What can hang from each mark
J619: J50 J853
J44: J853
J50: J397 J619
J397: J50 J78
J53: J853
J160: J50 J853
J853: J44 J53 J160 J619

Every row comes from one small tree of marks. The marks that hang from a mark follow it in brackets, in the order of their numbers. Every link used is in the known rows. Which tree was each row made from?
Known rows
J397[J50[J619] J78]: [  9.2  11.3 -31.5  45.3  27.4  16.7  -0.8  -4.6  -0.8   4.5  13.5  15.3
 -10.8  -5.1  31.9  18.9 -23.0   8.3 -12.4  21.9]
J397[J50[J619[J853[J44 J53 J160]]] J78]: [ 11.1  10.7 -24.0  48.3  20.3  25.8   1.4 -23.9  -9.0  19.7   6.9  29.6
 -15.1 -13.3  41.8   4.8 -24.8   3.2  -3.6  34.2]
J397[J50[J619[J853[J160]]] J78]: [  7.5  10.2 -22.0  36.6  28.2  21.9  -1.2 -16.6   5.3  14.6   6.0  20.1
 -12.9  -7.3  40.3  17.8 -26.1   9.9  -3.2  30.9]
J397[J50[J619[J853]]]: [  6.2   7.3  -2.1  31.7   3.4  12.0   5.9 -24.5  -1.3  12.5  -2.7   6.6
  -3.2  -5.8  24.6  19.5 -20.5 -33.5   6.2  28.2]
J50[J397 J619[J853[J44 J53 J160]]]: [ 37.3 -21.5  32.3  55.2 -17.8   1.1 -12.6 -33.6 -28.7  40.5   4.2   3.2
  -0.2  11.4   4.7  10.1   5.2 -30.2 -14.9  52.8]
J853[J619]: [ -3.2   8.2   0.3  18.6 -26.6 -16.5  -3.8  11.8   0.2  -1.9  -2.7 -24.6
  -9.1  -7.0   4.7  16.5 -30.6  25.3  -6.1   2.3]
J53[J853[J44 J160 J619]]: [ 21.3  16.6  26.0  -7.0 -29.7 -21.2   2.0   3.9  -3.8  19.1   7.5  -3.8
  -1.8 -30.6  15.1  -9.0 -14.5  24.3   2.7  19.7]
J853[J160]: [  6.9  -2.6   9.5 -14.8   4.6  -7.9 -18.7 -26.3   0.9  10.5 -16.3  11.6
  -0.1  11.2   4.6  -1.4   3.8  27.5   0.7   2.7]
J44[J853[J53 J160[J50] J619]]: [ 13.9  15.2  -2.3  -4.4 -14.6  -4.0  -8.8 -26.6 -47.5  20.8 -31.6 -33.2
 -33.3  -1.8   9.4   8.8 -25.2  -6.0   5.6   4.8]
J44[J853]: [  9.3  13.6   2.8 -19.7   4.9 -10.2   8.1 -12.6 -20.4   9.0   2.1 -17.1
  -7.3   5.7   4.4   2.5  -7.6 -30.6  14.2  -6.2]
J619[J50[J397] J853[J160]]: [  0.8 -11.3  46.4  -5.6   9.0   6.5  18.2 -40.5   1.6  22.4  -6.0   8.1
 -14.2   4.7  43.8   2.2  10.2  16.5  16.7  46.2]
J160[J50 J853[J44 J53]]: [ 18.1  -3.2 -16.2   0.5 -15.5  42.1  19.0  -4.8 -34.4  14.9 -21.3  14.7
 -40.3 -30.5   8.9 -31.0  11.0 -26.7  -6.3  -0.7]
J853[J44 J160 J619]: [ 13.2   9.1  24.7  16.0 -35.9 -28.3 -14.9 -24.8 -14.4  16.9 -15.1  14.3
  -2.3 -12.0  10.6 -15.4 -20.5  35.9  -0.8   7.1]
J53[J853]: [ 10.6   9.8   8.5 -19.0  -4.7  -1.3  13.1  21.5   6.7   7.8  18.3 -13.7
  -0.1 -22.6   7.8   1.2  -0.6  -0.7   2.4  15.2]
J853[J44 J53 J160 J619[J50[J397[J78]]]]: [ 18.4  -0.8  15.0  48.8 -35.1 -11.7  -2.9 -34.3 -46.4  26.8  -5.8  17.3
 -25.4  -9.2  33.9 -13.7 -14.1  54.2  -8.5  36.1]
J619[J50[J397]]: [  6.1 -10.2  26.5  11.3   6.1  -5.0  18.9 -12.8 -10.5   2.4   7.9  -0.6
 -10.0   9.0  26.3   7.2  15.5  12.3   0.8  28.7]
J619[J853[J44 J53 J160[J50[J397[J78]]]]]: [  8.4  -1.0  15.3  18.8  -2.1  35.0   0.9 -34.7 -28.4  33.0 -26.5  15.8
 -20.2 -20.6  25.3 -26.2   4.6  -7.1  10.5  32.1]
J53[J853[J44 J160[J50[J397[J78]]] J619]]: [ 29.5  16.4  26.5   4.6 -17.0  -5.6  -1.7  10.2 -13.6  21.2  -6.3 -15.5
 -12.5 -34.7  21.3  -8.6  -6.5  26.3  -4.9  27.2]
J160[J853]: [  7.7  -3.9 -13.7 -19.3  -5.2   9.8  15.7  11.8  11.5   2.8  17.8  13.9
 -15.2  -0.4   9.3  -0.4   3.6   9.2  -5.4 -12.0]
J44[J853[J160[J50] J619]]: [ 13.5  18.0  11.8 -19.2  -6.1 -15.7  -8.1 -21.0 -28.7  15.3 -30.5 -34.3
 -24.0  -0.3   8.9  10.3 -23.9  -4.2   9.3  -0.5]
J50[J397 J619[J853]]: [ 29.1 -18.8  29.6  46.2  -7.5  -0.6  -6.9 -11.4  -9.3  27.2  11.1 -16.2
   2.9  15.6   0.6  27.5   1.2 -33.4 -15.4  46.4]
J160[J50[J397 J619] J853[J44 J53]]: [ 42.1 -17.6  -0.9  36.5 -20.5  33.7   8.7  -8.0 -46.2  28.1 -11.7   3.7
 -35.9 -13.3   2.4 -10.9  16.4 -44.1 -24.9  24.0]

Which tree is each row?
[-13.4  -9.0  19.2 -12.5  -0.5  19.1  24.7 -49.2  -7.9  24.7  -8.4  21.8
 -27.7  -9.7  39.8  -8.8  -7.6  11.4  18.5  40.0] => J619[J50 J853[J53 J160]]
[ 20.5  14.5  -3.6   9.7  -5.6  -0.7 -12.0 -17.7 -49.7  22.1 -26.1 -37.0
 -33.8   2.7  16.4  12.9 -19.3   7.5   0.4  11.2] => J44[J853[J53 J160[J50[J397[J78]]] J619]]
[ 27.8 -15.8  -6.1  32.6   2.9  22.9 -27.1 -29.4 -43.1  27.7 -34.9  -5.6
 -27.7   6.0   3.8   4.4   6.4   8.1 -22.0  31.2] => J853[J53 J160[J50[J397[J78] J619]]]
[ 36.2   6.2  26.0  -1.2  -1.6   2.0  -0.8  -1.9 -14.8  26.4  -1.1   3.0
  -6.2 -28.0  13.9 -16.1   9.8  -2.8  -7.6  32.0] => J53[J853[J44 J160[J50[J397[J78] J619]]]]
[  9.4   2.2 -10.4 -10.5 -17.1  22.8  12.1  17.9  -4.9   2.2 -23.8 -20.7
 -41.9 -23.8  10.5   3.9 -13.2   4.8 -11.2  -6.0] => J160[J50 J853[J619]]
[ 42.0 -14.4 -11.9  40.9  -9.4  39.5   8.8   0.4 -42.7  26.9  -3.8   8.8
 -40.5 -16.6   9.5 -12.6  13.3 -28.1 -30.1  24.7] => J160[J50[J397[J78] J619] J853[J44 J53]]
[  7.4   2.1   2.4  -2.8 -31.9  -6.3  30.7   2.8   0.2   6.1  21.9  21.3
 -24.3 -18.6  23.7 -12.1 -13.6  20.2  -2.4   0.3] => J160[J853[J44 J619[J50]]]
[ 24.2 -12.5  23.7  27.5   2.2  23.1  -6.0 -11.4 -22.8  19.5 -32.0 -29.4
 -17.3  -8.7  -1.0  11.6   5.9 -47.9 -12.8  36.5] => J160[J50[J397 J619[J853]]]
[ 15.3   9.0  -4.7 -15.4   0.3  -3.8  -5.2 -32.6 -38.9  22.0 -10.2  -8.8
 -17.1  12.8   8.0   0.2  -6.0 -12.5  11.5   1.1] => J44[J853[J53 J160]]
[ 17.2  14.4  18.7 -18.9 -16.7  -7.5  -2.3  12.4  -1.9  14.5 -15.3 -30.5
 -16.6 -28.9  13.3   8.5 -16.0  24.1  -2.5  19.5] => J53[J853[J160[J50] J619]]
[ 24.7  11.3  26.6 -22.3  -6.5   2.7   4.2  -6.7 -12.0  20.1 -10.7   5.2
  -5.0 -35.4  11.2 -25.6   9.7  -6.3   5.7  19.7] => J53[J853[J44 J160[J50]]]
[ 27.8   3.7  -4.1   3.9   9.7   7.6 -11.8 -30.8 -50.8  28.0 -20.8 -19.0
 -28.2   9.5   8.8   5.8  -3.8 -21.0  -2.1  15.5] => J44[J853[J53 J160[J50[J397[J78] J619]]]]
[  8.8   6.9  25.7  42.0 -28.2 -19.1  16.3  -2.6 -19.6   7.6  12.3   4.8
 -12.4 -18.6  30.1 -10.5 -16.0  29.7  -4.1  25.1] => J853[J44 J619[J50[J397[J78]]]]
[ 28.6 -13.1  18.2  30.6   2.7  15.4 -11.9  -6.3 -28.5  13.5 -30.3 -27.5
 -15.7  -2.8  -7.9  12.3  10.3 -40.6 -20.9  28.6] => J160[J50[J397 J619]]
[  1.5  -1.5  -8.7  50.2 -25.2   1.0   8.4   5.5 -32.8   7.9   7.2 -21.4
 -31.7  -4.0  27.9  19.4 -24.5  43.3 -13.8  31.0] => J853[J53 J619[J50[J397[J78]]]]
[ 29.7  14.9  34.6   1.4 -24.4 -10.1  -1.2   4.8 -16.8  21.7 -11.5 -19.3
  -8.8 -32.4  16.9  -8.4  -4.1  14.6  -1.5  26.8] => J53[J853[J44 J160[J50[J397]] J619]]
[ 26.6 -10.0   7.0  26.0 -20.1  15.5 -15.7 -52.1 -53.9  33.4 -36.7  28.1
 -20.4 -17.5  -1.8 -33.9   4.2 -24.4  -9.9  24.8] => J853[J44 J53 J160[J50[J619]]]
[ 18.5  -2.6   5.1  16.4 -15.3  21.3 -12.3 -46.0 -52.4  27.0 -41.9  26.9
 -20.4 -19.5   5.5 -39.6  11.5  -8.8  -0.3  15.4] => J853[J44 J53 J160[J50]]
[ -5.1  -4.4   6.2  -2.2  -5.2  22.2  -0.6 -30.2  -5.9  26.7 -14.9   9.2
 -13.4  -5.6  17.8  -5.5  -7.8   2.2  13.1  23.0] => J619[J853[J53 J160]]
[ 11.6   4.9  -1.0  39.2  -3.0  14.0   1.5 -40.4 -15.5  20.9  -7.6  20.0
  -6.0  -8.2  26.7   7.8 -17.3 -31.5   6.9  33.1] => J397[J50[J619[J853[J44 J53 J160]]]]
[ 16.3   9.2  29.5 -10.5 -17.2 -21.8   6.3   7.6   1.0  14.5   9.9 -22.3
 -11.3 -15.2  26.6  16.0 -11.1  41.2  -1.5  31.9] => J53[J853[J160 J619[J50[J397]]]]
[  9.0  -7.0 -14.8  13.5 -29.3   7.1  22.2  10.7 -12.7   8.2  20.0  -3.6
 -35.8  -1.3  25.1  14.4 -11.9  32.9 -11.9   8.7] => J160[J853[J53 J619[J50[J397]]]]
[ 16.0   5.6   6.3  34.7 -41.8   4.9 -16.7 -33.1 -52.4  26.0 -45.1   1.8
 -29.7 -26.1  10.3 -22.7 -20.4  17.3  -6.5  18.2] => J853[J44 J53 J160[J50] J619]
[  2.9  14.2  -3.1   2.3 -18.9 -11.9  17.3 -15.4 -40.5  13.4   2.5 -27.7
 -30.5  -2.7  17.9  11.6 -31.0 -10.1   8.9   9.2] => J44[J853[J53 J619[J50]]]
[ 13.5   4.5   4.0  37.7 -48.0 -12.2 -15.3 -31.5 -41.0  24.6 -16.4  13.7
 -15.9 -13.0  10.5 -18.0 -23.7  33.6  -5.1  14.8] => J853[J44 J53 J160 J619]
[ 23.3  13.6  31.5   2.0 -18.6 -19.5  12.0   3.1  -7.2  20.3  15.7  -1.0
  -9.5 -28.6  33.1  -6.8  -9.6  41.9  -1.8  34.5] => J53[J853[J44 J160 J619[J50[J397[J78]]]]]
